Each row was made from one walk, in order. Every step used is in the known rows, and no mark comes twice. Write each row's walk.
In the rows, zero is written as 128.
Known rows
sata > bakip > bufi > bafipo > nedo > lifuf: [128 145 118 113 152 139  88 141 132 146 122 151 152 166 142 125 107 143
 151 127 114 135 152 100  35 121  90  91 159 135 160 171 115 126 141]
bufi > bafipo > nedo > bakip > sata: [140 140 104 122 157 137 139 134 148 121 147 158 110  95 131 131 149 171
 116 126 134 130 145 114 180 110 107 125 132 121 170 149 111 135 132]
bufi > bafipo > sata > bakip > nedo > lifuf: [113 152 120 122 161 123  86 141 132 130 128 180 109 127 147 132 112 155
 163 124 109 126 142 107 113 140 132 107 132 127 143 164 133 116 131]
nedo > bakip > sata: [134 133 129 127 108 128 156 125 144 107 140 137 103  85 130 134 135 150
 117 139 137 141 129 144 210 121 128 125 124 117 139 133 116 131 122]
bufi > bakip > nedo: [149 123 158 126 132 126 122 130 122 125 113 182  92 128 135 130 126 119
 162 143 124 119 130 158 150 132 144 129 124 129 150 136 117 125 143]
tabak > gofi: [150  99 130 121 115 134 156 125 130 145 125 131 113 126 110 128 137 111
 108  95 140 127 119 145 115 128 161 120 113 121 138 116 125 151 140]
bufi > bafipo > sata > tabak: [120 141 127 126 168 120 184 149 146 127 130 115 137 105 118 139 164 116
 144  98 119 116 130 114 189 136 169 120 130 121 138 112 146 131 116]
tabak > lifuf > sata: [135 114 134 138 109 121 157 120 122 129 144 121 125 137 116 124 138 115
 104 127 141 120 110 144 159 138 112 154 125 129 111  75 135  99 122]
bufi > bakip > nedo > lifuf > sata > tabak: [117 133 181 134 126 128 104 133 132 117 125 147 165 110 140 111 101 123
 165 177 118 141 150 131 108 148 122 134 144 135 102 120 135  92 134]
nedo > bakip > bufi > bafipo > sata: [131 129 101 120 179 116 139 154 136 113 133 133 125 131 128 135 150 164
 116 110 129 126 155 101 185 115 141 112 147 124 158 154 133 141 135]
bakip > sata: [139 135 155 128 117 125 154 122 133 121 134 129 104 105 129 140 138 124
 133 125 125 123 114 164 167 137 133 123 120 118 128 113 119 136 118]
bafipo > bufi > bakip: [126 118 127 121 108 136 125 148 109 122 117 120 104 167 131 126 146 107
 174 108 143 110 132 163 147 128 165 122 145 131 156 153  89 134 143]
beru > nedo > bakip > bufi > bafipo: [145 122 107 120 156 132 150 144 145 126 137 164 163 135 130 124 141 177
 104 135 124 130 158 129 156 105 120 111 134 126 183 138 116 138 143]
bakip > bufi: [155 131 149 118 136 118 149 138 121 133 113 116 122 152 126 132 132 110
 135 125 123 120 127 152 103 130 141 105 141 126 137 120 130 144 133]
lifuf > sata > tabak > gofi: [130 112 146 131 117 132 163 124 144 142 128  85 162 108 107 123 121  93
  95 114 140 141 127 131 122 148 162 136 118 127  92  89 148 121 125]
lifuf > sata: [137 131 143 126 130 111 152 134 121 132 140 104 117 130 119 135 141 107
 107 111 133 112 117 156 190 136 140 144 142 126 127  87 126 112 117]
beru > nedo: [144 134 132 115 132 128 149 141 127 135 130 143 118 120 116 127 138 125
 133 118 131 107 116 157 164 124 150 134 112 121 155 104 110 135 126]
gofi > nedo > bakip > sata: [137 132 125 129 128 121 122 104 133 116 147 139  91  96 137 133 136 165
 115 151 134 137 126 118 200 108 117 142 102 117 141 145 129 139 116]
bufi > gofi > nedo > bakip > sata > tabak: [117 123 129 143  98 132 145  94 136 105 132 113 130  54 127 123 128 140
 114 175 124 136 124 115 137 109 141 140  89 126 114 133 146 143 107]
nedo > bakip > bufi: [149 128 123 118 126 123 148 139 134 120 121 124 121 131 126 126 130 137
 117 138 134 137 142 130 140 112 136 107 147 125 146 139 127 139 138]
tabak > gofi > sata > bakip: [114 102 111 133 124 143 105 121 124 142 110 148 115 109 125 145 115 122
  92  83 147 159 117 110 164 134 126 135 119 123 108 160 123 135 134]
tabak > lifuf > sata > bakip: [113 123 121 140  86 129 133 111 129 132 136 125 125 141 127 131 109 110
 104 125 140 139 108 136 164 145 103 149 118 132 106 104 129  77 114]
bafipo > nedo > rege: [141 138 106 103 139 138 132 158 141 138 143 126 100 148 112 122 139 124
 174 105 133 115 111 117 132 108 126 129 133 125 147 123 109 149 134]
gofi > tabak > lifuf: [138 124 119 140 112 125 179 108 128 133 128 121 135 158 113 120 183 106
 128 128 126 118 105 131  99 124  93 153 120 118 128  73 130 136 135]
sata > bakip: [126 137 124 122  97 128 147 128 133 140 119 134 101 124 129 141 119  99
 131 107 126 132 109 150 173 131 144 116 127 125 146 132 115 114 117]
bufi > bakip > sata > tabak > lifuf: [111 109 166 151  87 148 160 106 147 101 127 149 155  96 129 123 122 118
 157 164 133 153 121 135 163 145 103 137  97 128  96 119 127 103 122]
nedo > bakip > bufi > gofi > sata > tabak: [117 113 125 141 125 134 143 134 126 100  99 107 165  73 122 124 127 130
 101 151 132 151 140 101 109 114 135 124 146 133  95 146 147 151 134]
gofi > sata: [136 123 132 131 153 121 143 139 113 127 120 139 101 110 126 144 159 120
 120  97 137 124 114 127 202 124 121 141 145 120 124 125 124 140 128]
bufi > bafipo > sata > bakip > nedo > rege: [112 145  96 119 155 130 107 149 154 130 144 169 102 145 140 141 123 157
 173 105 110 130 127 112 182 130 138 114 116 128 147 157 130 128 128]
lifuf > sata > bakip > bufi: [121 140 141 125 121 118 108 126 125 136 120  95 141 153 136 140  95 108
 106 123 125 137 131 148 141 148 121 120 144 135 109 131 128 103 118]
bufi > gofi > nedo > lifuf: [134 107 133 131 112 122 110 109  98 132 136 140 113 125 126 116 139 134
 138 147 115 103 114 127  58  96 132 132 114 129 146 123 129 150 124]
bafipo > bufi > gofi > tabak > lifuf > sata: [112 115  97 149  84 128 140 108  95 120 129  52 149 184 110 106 171 103
 112 127 134  91 114 149  22 134 123 167 124 136 101  71 121 137 137]
bafipo > bufi > bakip > sata: [115 126 145 128 102 139 112 136 115 105 124 118 110 147 142 131 133 126
 171 123 140 121 135 171 157 142 147 125 127 129 136 159  87 136 135]
tabak > lifuf > sata > bakip > bufi: [119 125 132 138  96 126 112 113 125 130 124 112 149 164 132 129  91 116
 106 138 134 143 123 132 109 151  92 132 128 138  93 118 137  91 121]
sata > bakip > nedo > rege: [129 143 118 115 101 138 114 134 150 135 128 160  98 143 139 132 101 129
 175 131 114 140 114 140 132 127 131 110 117 129 135 145 123 129 131]
beru > nedo > lifuf > sata > tabak: [112 147 156 123 129 131 131 145 139 127 144 110 188 105 121 107 112 130
 141 154 126 128 135 131 117 139 129 139 133 128 105  87 132 104 117]

Write each row's walk
[123 165 123 117 148 117  91 138 129 128 107 143  67 114 133 140 100 118
 153 118 125 121 119 125 142 155 160 125 110 126 115 155 135 123 121]	bafipo > sata > bakip > nedo
[130 113  83 125  91 128 109 119  97 120 126  95  89 137 125 114 145 136
 127 134 141  99 128 129  86  93 173 136 114 133 155 153 116 160 135]	bafipo > bufi > gofi > nedo > bakip
[129 136 132 139 102 127 102 103 129 132 124 149 107 136 136 127  87 118
 113 151 131 136 116 142 112 157 108 147 110 135  97 112 142  81 125]	tabak > lifuf > sata > bakip > nedo
[125 118 137 147 124 137 169 122 132 119 115 131 144  99 120 128 149 110
 128 129 141 144 111 104 149 138 103 147 126 124  84 104 153 122 128]	gofi > sata > tabak > lifuf
[129 130 159 144  91 140 181 105 151 113 127 120 149  91 123 124 127 115
 142 156 130 143 113 138 119 150 113 129 100 123  89  94 147 116 116]	bakip > sata > tabak > lifuf
[121 101 142 156 113 140 147 113 115 109  96 116 174 105 117 120 127 110
 115 152 130 138 119 108  43 133 107 132 122 137  68 115 161 143 136]	bakip > bufi > gofi > sata > tabak > lifuf
[129 146 165 130 112 131 178 122 149 118 124 109 138  81 126 135 130 106
 144 140 120 137 120 151 149 148 141 117 116 119 106 107 138 130 111]	bakip > sata > tabak
[107 103 125 149  80 132 112 102 114 122 118 109 156 146 124 124  88 111
  93 146 128 132 116 143  59 140 108 134 114 146  90 116 137 100 120]	tabak > lifuf > sata > bakip > bufi > gofi
[123 116 162 135 118 133 134 122 129 107 132 162 112 105 136 139 133 131
 147 134 130 132 125 162 216 134 122 133 120 124 138 140 100 123 123]	bufi > bakip > sata
[119 110 153 128 113 137 139 130 141 138 139  98 182 114 114 108 110 115
 113 133 135 149 137 117  73 143 141 126 132 127  89  93 145 119 131]	nedo > lifuf > sata > tabak > gofi
[122 108 106 135 147 136 101 138 111 103 113 149 152  91 121 122 120 168
  90 144 138 131 139 117 132 104 123 142 130 132 124 155 119 156 141]	beru > nedo > bakip > bufi > gofi > sata
[115 140 141 128 134 114  50 111 109 140 137 108 148 170 150 125  85 142
 123 152 119 139 139 105  82 129  87 128 137 136 108 149 138 108 115]	gofi > nedo > lifuf > sata > bakip > bufi
[137  94 126 133 149 136 129 129 117 137 118 141 115 112 116 137 145 127
  93  85 149 137 120 115 159 129 135 142 123 120 113 132 129 156 142]	tabak > gofi > sata
[137 132 108 115 124 132 150 144 139 123 137 153 118  99 117 120 135 149
 119 133 142 125 130 137 201 108 145 138 121 119 165 127 107 130 130]	beru > nedo > bakip
[142 129 139 121 134 116 113 120 111 139 143 143 107 143 134 122 144 138
 151 140 122 115 120 117 107 106 117 130 125 122 149 126 132 141 125]	gofi > nedo > lifuf
[125 146 113 121 168 127  96 135 129 148 126 114 150 164 136 139 107 126
 104 109 121 125 146 120 111 137  99 122 152 140 139 143 121 106 125]	lifuf > sata > bakip > bufi > bafipo > nedo
[127 129 149 123 123 115 128 139 119 129 150 118 138 133 127 121 132 130
 127 130 129 120 128 143 137 129 121 133 157 126 124  98 123 110 122]	nedo > lifuf > sata
[138 132 128 121 190 111 141 153 125 125 127 125 126 152 127 142 152 139
 133  95 119 108 140 123 144 132 143 108 141 125 149 138 137 146 129]	bakip > bufi > bafipo > sata
[124 142 141 130 101 135 178 124 161 104 131 116 136  62 128 128 128 133
 128 155 133 155 133 130 187 129 139 119 122 118 116 125 135 126 116]	nedo > bakip > sata > tabak
[109 127 131 139 114 135  66 119 104 119 104 177 113  92 145 127  96 140
 137 150 116 136 123 122  64 127 114 125 133 135 105 164 129 130 136]	bufi > gofi > sata > bakip > nedo > lifuf
[ 96 121  96 136  91 140  96 133  93 121  97 102 104 131 134 138 126 108
 131  95 142 118 116 142 105 130 154 130 136 137 116 169 104 145 130]	bafipo > bufi > gofi > sata > bakip
[147 133  86 114 161 133 155 146 141 137 139 157 107 116 120 127 162 149
 116 109 137 119 142 107 174  96 125 124 147 124 191 140 113 131 141]	bufi > bafipo > nedo > bakip
[109 109 123 131 117 130  57 100 118 152 148 124 136 147 134 121  91 142
  97 126 134 150 129 100  98 126 111 143 107 130 109 142 132 113 122]	tabak > gofi > nedo > lifuf > sata > bakip
[156 118 138 124 155 121 169 136 131 137 127 140 145 160 133 139 156 130
 122 113 111 115 141 147 115 121 127  97 147 127 168 120 130 141 138]	bakip > bufi > bafipo
[122 128 132 132 140 121 130 126 133 140 134 124 163 166 143 147 116 127
  92 112 114 135 144 144 153 141 112 113 151 136 142 129 126  99 120]	lifuf > sata > bakip > bufi > bafipo
[126 140 155 129 123 118 177 134 138 132 130  84 150 105 117 129 136  88
 118 125 128 125 121 144 167 146 150 137 140 127 104  77 144 108 110]	lifuf > sata > tabak
[ 95 115 102 159  74 129 140  92 116 128 131  99 159 143 116 122 140 100
  89 133 120 125 100 135  89 132  92 169 111 135  98  75 126 105 115]	bufi > gofi > tabak > lifuf > sata > bakip
[126 117 115 124  98 128  86 123  84 129 128 101 108 165 132 108 138 132
 163 141 126  87 126 137   4 105 158 122 122 135 143 143 117 164 137]	bafipo > bufi > gofi > nedo > lifuf
[108 156 119 115 131 130  72 140 123 142 135 117 125 134 130 119  94 122
 136 126 136 130 128 108 104 135 103 136 152 134 118 133 112  96 120]	bafipo > nedo > lifuf > sata > bakip
[121 142 158 131 134 115 120 119 125 135 146  96 157 124 131 116 126 122
 135 154 121 127 130 103 115 127 116 144 132 128 102  99 155 113 110]	gofi > nedo > lifuf > sata > tabak
[143 146 128 105 141 130 110 149 119 139 129 135 106 128 119 113 131 125
 166 128 133 110 124 114  66 116 121 121 149 125 147 129 114 138 136]	bafipo > nedo > lifuf
[105 132 123 144 110 118 115 107 112 129 114  70 174 156 125 130 125  97
  89 133 106 125 122 145  60 136 109 141 135 138 100 104 127 128 118]	lifuf > sata > bakip > bufi > gofi > tabak
[126 136  94 110 148 146 109 151 153 144 135 139 147 184 136 134 116 142
 160 104 114 136 137 105 102 110  96  98 143 136 164 165 112 137 136]	sata > bakip > bufi > bafipo > nedo > rege
[150 116 116 124 144 125 167 138 142 126 133 150 143 138 134 131 154 155
 106 127 122 135 155 131 152 104 125  99 154 125 179 141 126 138 141]	nedo > bakip > bufi > bafipo
[148 129 106 108 173 138 129 157 145 141 143 135 146 184 125 127 147 148
 162 109 116 116 140 111  93 104 105 103 148 131 167 137 118 156 145]	bakip > bufi > bafipo > nedo > rege
[139 139 133 117 186 123  92 147 118 141 143 124 166 172 133 118 128 153
 124 131 121 113 158 106  54 126  87 117 171 136 142 125 126 122 140]	bakip > bufi > bafipo > nedo > lifuf > sata
[124 126 130 147  99 137 145  87 150 108 142 130 132  85 131 117 128 152
 124 181 138 156 125  92 151 121  95 147  84 121 100 127 156 119 116]	gofi > nedo > bakip > sata > tabak > lifuf
[143 145 160 122 140 113 100 131 120 130 137 142 121 131 137 116 114 137
 138 157 121 118 137 145  85 142 124 130 147 130 115 105 138 113 135]	bakip > nedo > lifuf > sata
[123 139 115 124 170 122 162 155 153 111 124 109 160 108 124 130 144 146
 129 125 124 141 158  89 163 124 153 106 146 125 135 146 152 135 129]	nedo > bakip > bufi > bafipo > sata > tabak
[121 104 123 134 137 141  86 121 121 138  99 131 138 136 132 143  98 127
  94  99 142 163 132 107 107 141 115 118 127 129  96 175 132 147 143]	tabak > gofi > sata > bakip > bufi
[141 152 136 120 113 126 118 122 133 141 108 158  84 124 139 138 100 109
 144 133 118 130 120 153 119 144 144 112 119 128 137 139 128 116 128]	sata > bakip > nedo
[153  99 125 125 135 128 124 102 118 154 132 132  97 140 116 129 139 123
 109 107 137 122 115 120 110 115 150 137  91 121 140 125 136 157 133]	tabak > gofi > nedo
[128 124 124 114 107 145  91 155 127 117 128 142 104 189 141 116 126 135
 217 130 130 118 138 155 112 125 153 118 133 135 145 159  97 147 157]	bafipo > bufi > bakip > nedo > rege
[130 153 141 127 120 118 103 119 128 139 121 134 100 127 140 137  93 110
 119 135 122 129 123 154 145 155 136 136 126 132 115 120 132  95 120]	lifuf > sata > bakip > nedo
[125 122 124 125 163 124 117 120 130 140 123  94 115 109 108 126 128 115
 131 107 138 128 119  76 120 137 180 144  79 120  97 133 161 155 120]	bafipo > sata > tabak > gofi > nedo
[125 153 112 124 170 119 108 136 136 134 121 167  88 124 141 147 124 136
 142 105 113 118 130 125 161 146 151 119 116 127 149 157 134 118 125]	bufi > bafipo > sata > bakip > nedo
[135 129  97 125 199 108 109 132 123 122 142 134 111 144 135 136 153 177
 115 122 126 122 153  77 181 104 128 129 125 124 160 167 146 148 127]	gofi > nedo > bakip > bufi > bafipo > sata
[132 120 120 137 109 121 178 114 113 129 119 104 134 124 108 125 183  95
 117 119 109  98 104 154  86 112 139 143 125 123 141  79 120 160 127]	bufi > gofi > tabak
